Known rows, with every step that occurs:
C, W, F: [ 1.18 -3.08  2.05  0.72 -1.47  3.79 -1.68 -0.92  2.92 -0.51  1.66  0.62
  4.44 -0.02 -1.70  2.42  1.05 -0.03  2.92  4.02 -1.20 -1.45  1.51  1.64
 -2.66]
W, C: [ 0.43 -2.37  0.94  1.81 -2.54  1.33 -0.87 -0.57  2.44 -1.04  2.20  1.35
  1.12  1.39 -1.28  3.34  0.60  1.07  2.83  3.19  1.89 -2.95  1.40  1.98
 -2.15]
S, Z, U, A, C: [-4.52 -2.24 -0.01  2.25 -3.81  4.18 -1.22  1.81  2.35  0.13  2.78 -0.24
 -2.47 -0.07  0.04  3.55  0.31  1.78  0.61  2.99  1.45 -1.78  1.54  1.26
 -0.92]
Z, U, A, C: [-4.76 -2.72  0.05  0.57 -3.61  2.96 -1.13  0.41  2.19 -0.72  2.18 -0.64
 -2.98  0.37 -0.56  4.05  1.08  1.62  1.70  3.49  1.40 -0.92  2.40  1.75
 -2.05]
S, Z: [ 1.05 -1.67  1.11  4.44 -1.48  2.85 -0.65  1.35  2.41 -0.72  1.14  1.77
  1.63  0.97 -0.95  2.39 -0.27  1.22  0.62  2.75  0.98 -0.84  1.14  0.52
 -1.08]
F, Z, U, X: [-3.53 -2.15  0.39  2.86 -1.45  2.74 -0.98  2.43  2.46 -0.22  1.37  2.39
  1.11  0.69  1.20  2.05 -0.31  2.75  4.18  3.40  0.65 -0.69  2.85  0.34
 -2.70]
U, Z, S: [-1.35 -2.62  0.98  4.01 -0.94  4.10 -1.04  0.55  1.99 -0.06  2.88  2.63
  1.47  0.62 -0.56  2.21  0.53  0.36  3.27  4.29  1.35 -3.15  1.99 -0.97
 -5.18]
W, F, Z, U, A, C: [-3.27 -2.96  0.81  0.83 -4.04  3.25 -2.95  0.49  1.54  0.21  3.89 -0.26
 -0.54 -0.52 -0.67  3.16 -0.13  1.97  4.57  2.77  2.11 -2.25  2.75  2.24
 -0.55]
X, U, Z: [-2.38 -2.10  0.59  5.26 -3.37  2.80 -0.92  1.49  2.30 -0.65  2.06  2.69
  1.67  1.68 -0.92  2.41 -0.11  2.19  3.26  4.20  1.07 -1.85  2.36  0.09
 -4.73]
U, X: [ 0.11 -2.18  0.73  3.22 -0.14  1.16 -0.38  1.42  1.91 -1.25  0.91  1.35
  1.80  1.35  1.06  3.29  1.56  1.12  2.46  4.81  0.49  0.30  2.15  0.37
 -3.66]
Z, U, A, C, W, F: [-4.51 -3.69  0.90 -1.29 -3.83  5.07 -2.11 -0.39  2.92  0.23  3.13 -1.37
  0.38 -1.18 -0.53  3.62  1.63  0.54  2.96  4.35 -0.69 -2.37  2.12  2.37
 -2.53]
A, C, W: [-1.58 -3.49  0.96  2.58 -1.26  3.10 -0.26 -1.16  3.55 -0.31  1.61 -0.80
  2.44 -0.41 -1.32  3.23  2.56  0.52  2.16  2.37 -0.90  0.40  1.33  1.06
 -2.26]
X, U, A, C, W, S, Z: [-5.33 -3.97 -0.16  3.36 -5.32  4.94  0.14  1.84  3.22  0.97  3.90 -0.49
  0.60 -1.11  0.60  3.66  0.55  0.43  2.39  3.95 -0.72 -4.24  0.50  0.88
 -1.67]
D, Z: [ 2.21 -1.62  0.98  3.93 -2.22  1.73 -0.95  0.64  1.89 -1.41  1.11  2.31
  1.93  1.17 -0.98  2.82  0.53  1.08  3.96  3.67  1.09 -0.92  1.62  0.00
 -3.79]
S, Z, F: [ 0.58 -1.78  1.78  2.91 -1.26  4.34 -1.20 -0.10  2.10  0.20  1.66  1.26
  2.95  0.32 -0.39  2.12 -0.17  0.68  0.45  2.36  1.13 -2.18  1.12  0.51
 -0.88]
A, C, W, S, Z, F: [-2.38 -4.07  1.52  2.14 -2.10  5.19 -0.47 -1.56  3.36  2.04  2.99 -0.92
  5.28 -2.29  0.72  2.66  1.73 -1.03  1.64  2.30 -0.07 -4.74  0.07  0.45
 -1.66]
X, U, A, C, W: [-4.74 -3.44  0.10  2.40 -4.15  4.22 -0.24  1.16  2.94 -0.36  2.92 -0.88
 -0.94 -0.03 -0.76  3.94  1.49  1.43  2.80  3.94 -1.50 -0.39  1.73  1.44
 -2.17]
A, C: [-0.76 -2.80  0.90  3.27 -1.59  1.40 -0.84 -1.15  2.58 -0.97  1.71 -0.53
  1.19  0.74 -1.08  3.75  2.05  0.97  1.43  2.16  1.86  0.43  1.79  1.29
 -1.96]
W, S, Z: [ 0.22 -2.55  0.91  3.84 -2.43  2.29 -0.42  0.78  2.49 -0.09  1.61  1.67
  2.62  0.43 -0.28  2.64 -0.23  0.08  1.25  3.57  1.69 -3.85  0.73  0.67
 -1.86]
A, C, W, S, Z: [-2.08 -3.98  0.71  3.45 -2.42  3.73 -0.06 -0.36  3.73  1.05  2.51 -0.28
  3.90 -1.42  0.14  2.91  1.63 -0.44  1.72  2.60 -0.26 -3.44  0.08  0.51
 -1.90]
U, Z: [ 0.89 -2.05  0.93  4.43 -0.87  1.92 -0.97  0.81  1.72 -0.96  1.70  2.48
  1.91  1.12 -1.41  2.43  0.50  1.14  3.33  4.12  0.82 -1.19  1.81 -0.13
 -4.57]

Rows:
[-5.43 -2.88  0.11  1.49 -3.41  6.02 -0.48  1.91  3.40  0.69  2.72 -0.57
 -1.32 -1.12 -0.13  3.09  0.73  1.29  1.38  3.30 -1.33 -1.86  1.01  0.90
 -1.24] -> S, Z, U, A, C, W
[-3.13 -1.73  0.86  2.63 -2.85  4.27 -1.09  1.40  3.26 -0.10  0.79  1.97
  0.63  0.99 -0.46  2.10 -0.71  1.95  0.14  2.47  1.09 -2.12  1.73  0.90
 -1.58] -> S, Z, U
[ 0.20 -3.54  1.11  1.93 -2.24  3.80 -2.02  0.46  1.81  0.21  4.32 -0.76
  1.75 -1.38 -1.22  3.13  0.74  0.59  5.57  3.11 -0.85 -1.03  1.61  1.59
 -0.40] -> U, A, C, W, F, Z
[-6.40 -4.37 -0.02 -0.70 -4.22  4.16 -0.30 -0.07  3.23  0.51  2.70 -1.11
 -0.90 -1.43  0.01  3.79  1.57 -0.03  3.18  4.41 -0.65 -3.99  1.51  1.64
 -3.04] -> Z, U, A, C, W, S
[-0.39 -3.77  1.84  1.20 -1.95  3.40 -1.99 -1.95  3.27 -0.04  2.46 -1.17
  4.60 -0.70 -1.04  3.14  2.56 -0.14  2.81  2.84 -0.15 -0.93  1.43  1.82
 -2.47] -> A, C, W, F
[-5.86 -4.28 -0.13  0.57 -4.12  4.28 -0.57  0.84  2.95  0.98  3.63 -0.28
 -0.58 -1.84 -0.17  2.98  0.27  0.83  5.37  3.17 -0.75 -3.90  1.67  1.24
 -1.54] -> F, Z, U, A, C, W, S
[-0.60 -3.54  2.04  1.61 -1.33  6.01 -1.95 -0.23  2.86  1.02  3.59  1.64
  4.53 -0.99 -1.12  1.49 -0.28  0.13  5.16  2.87 -0.82 -3.31  1.93  0.37
 -1.71] -> C, W, F, Z, S
[ 0.63 -2.04  1.67  3.03 -0.74  3.27 -1.45 -0.52  1.35 -0.01  2.11  1.77
  3.19  0.29 -0.65  2.21  0.62  0.55  3.24  3.89  0.92 -2.50  2.01 -0.20
 -4.35] -> U, Z, F
[ 0.08 -3.63  1.73  2.61 -1.66  3.56 -2.09 -1.03  2.95  0.59  3.43 -0.34
  4.83 -1.07 -1.26  2.37  1.25  0.71  4.97  1.73 -0.27 -0.91  1.66  1.43
 -0.90] -> A, C, W, F, Z
[ 0.16 -2.82  1.92  2.46 -1.76  4.23 -2.63 -0.27  1.85  0.38  3.50  2.01
  3.32  0.18 -0.94  1.91 -0.81  0.62  4.43  2.53  2.08 -3.14  2.49  0.65
 -1.42] -> W, F, Z, S
[ 2.33 -2.33  1.89  3.00 -1.71  2.25 -2.55  0.02  1.61 -0.44  2.40  1.69
  3.59  0.77 -1.66  1.97 -0.65  1.37  4.43  2.38  1.54 -1.23  2.32  1.45
 -0.83] -> W, F, Z
[-4.53 -3.28  0.13  0.41 -4.09  5.61  0.01  2.42  3.22  0.71  2.36  1.12
 -0.45 -1.00  0.08  2.59 -0.75  0.23  2.32  5.06 -1.68 -5.29  0.73  0.99
 -2.16] -> C, W, S, Z, U, A
[-3.73 -1.74  0.43  2.92 -1.75  3.85 -0.75  2.89  2.77 -0.08  1.12  1.94
  1.32  0.82  1.98  2.41  0.23  1.76  0.99  4.12  0.69 -1.72  1.84  0.18
 -3.06] -> S, Z, U, X
[-0.89 -3.46  1.75  1.57 -1.96  5.53 -0.23 -0.52  3.13  1.41  2.19  0.80
  5.27 -1.48  0.14  1.89  0.22 -0.94  1.84  3.43 -1.03 -5.14  0.18  0.22
 -1.89] -> C, W, S, Z, F
[-3.09 -3.62  0.87  2.57 -4.63  4.81 -2.00  1.05  2.38  0.66  4.75 -0.64
  1.72 -0.70 -0.82  3.07  0.06  1.67  5.52  3.14 -0.64 -1.65  2.15  1.81
 -0.59] -> X, U, A, C, W, F, Z
[-4.11 -3.30  0.92  0.31 -4.04  6.40 -2.17  1.01  3.08  1.11  3.64 -1.05
  0.90 -1.49  0.17  3.01  0.83  0.56  1.81  3.83 -0.65 -3.19  1.21  1.83
 -1.45] -> S, Z, U, A, C, W, F
[-2.52 -3.04  1.82  0.33 -2.81  5.42 -2.29  0.18  3.33  0.65  2.14  1.68
  3.78 -0.54 -1.33  1.23 -0.75  1.75  4.74  2.72 -1.04 -2.37  2.43  1.52
 -1.52] -> C, W, F, Z, U
[-2.28 -2.90  1.08 -0.34 -3.53  5.57 -2.11  1.64  2.36  0.42  3.22  1.24
  0.61 -0.69 -1.32  2.06 -1.18  1.54  5.43  4.06 -1.72 -2.61  2.45  1.80
 -1.23] -> C, W, F, Z, U, A
[-2.28 -3.91  0.75  1.20 -2.74  5.27 -0.33 -0.20  2.23  1.61  3.99 -1.48
  2.20 -2.49  0.80  3.42  1.26 -1.33  2.36  3.72 -0.73 -4.87  0.09  0.67
 -1.31] -> U, A, C, W, S, Z, F
[-2.79 -1.96  0.16  1.64 -3.08  3.37 -1.16  2.54  1.67 -0.80  2.25  1.97
 -2.87  0.76 -1.33  2.46 -1.71  2.72  4.28  3.32  0.36 -1.26  2.81  1.22
 -0.72] -> F, Z, U, A
[-4.08 -3.81  1.55  0.85 -3.07  5.12 -2.51 -0.87  3.73  1.19  2.93 -0.28
  3.85 -1.26 -0.80  1.97  0.82  1.63  4.57  1.52 -0.09 -2.13  2.16  1.83
 -1.41] -> A, C, W, F, Z, U
[-5.48 -3.28 -0.21  1.61 -4.84  3.63 -0.93  1.21  2.39  0.69  3.19 -0.31
 -1.49 -0.77  0.78  3.69  0.22  0.52  1.34  3.67  2.20 -4.87  1.13  1.39
 -1.68] -> W, S, Z, U, A, C
[-2.92 -2.15  0.86  2.55 -2.49  3.30 -1.30  0.96  2.75 -0.41  1.27  2.48
  0.20  0.94 -1.45  1.75 -1.33  2.73  3.55  1.85  0.96 -1.12  2.68  0.82
 -1.12] -> F, Z, U
[-6.17 -4.14  0.46  1.64 -3.80  5.25 -0.37 -0.26  4.51  1.55  2.30 -0.33
  2.76 -1.56  0.62  2.52  1.17  0.30  1.38  2.52 -0.04 -4.67  0.57  0.78
 -2.42] -> A, C, W, S, Z, U
[-6.84 -4.07 -0.01  2.02 -2.71  4.67 -0.02  1.13  4.15  1.78  2.32 -0.29
  3.63 -1.81  3.15  2.85  2.07  0.15  2.14  4.05 -0.38 -4.37  0.73  0.21
 -3.88] -> A, C, W, S, Z, U, X
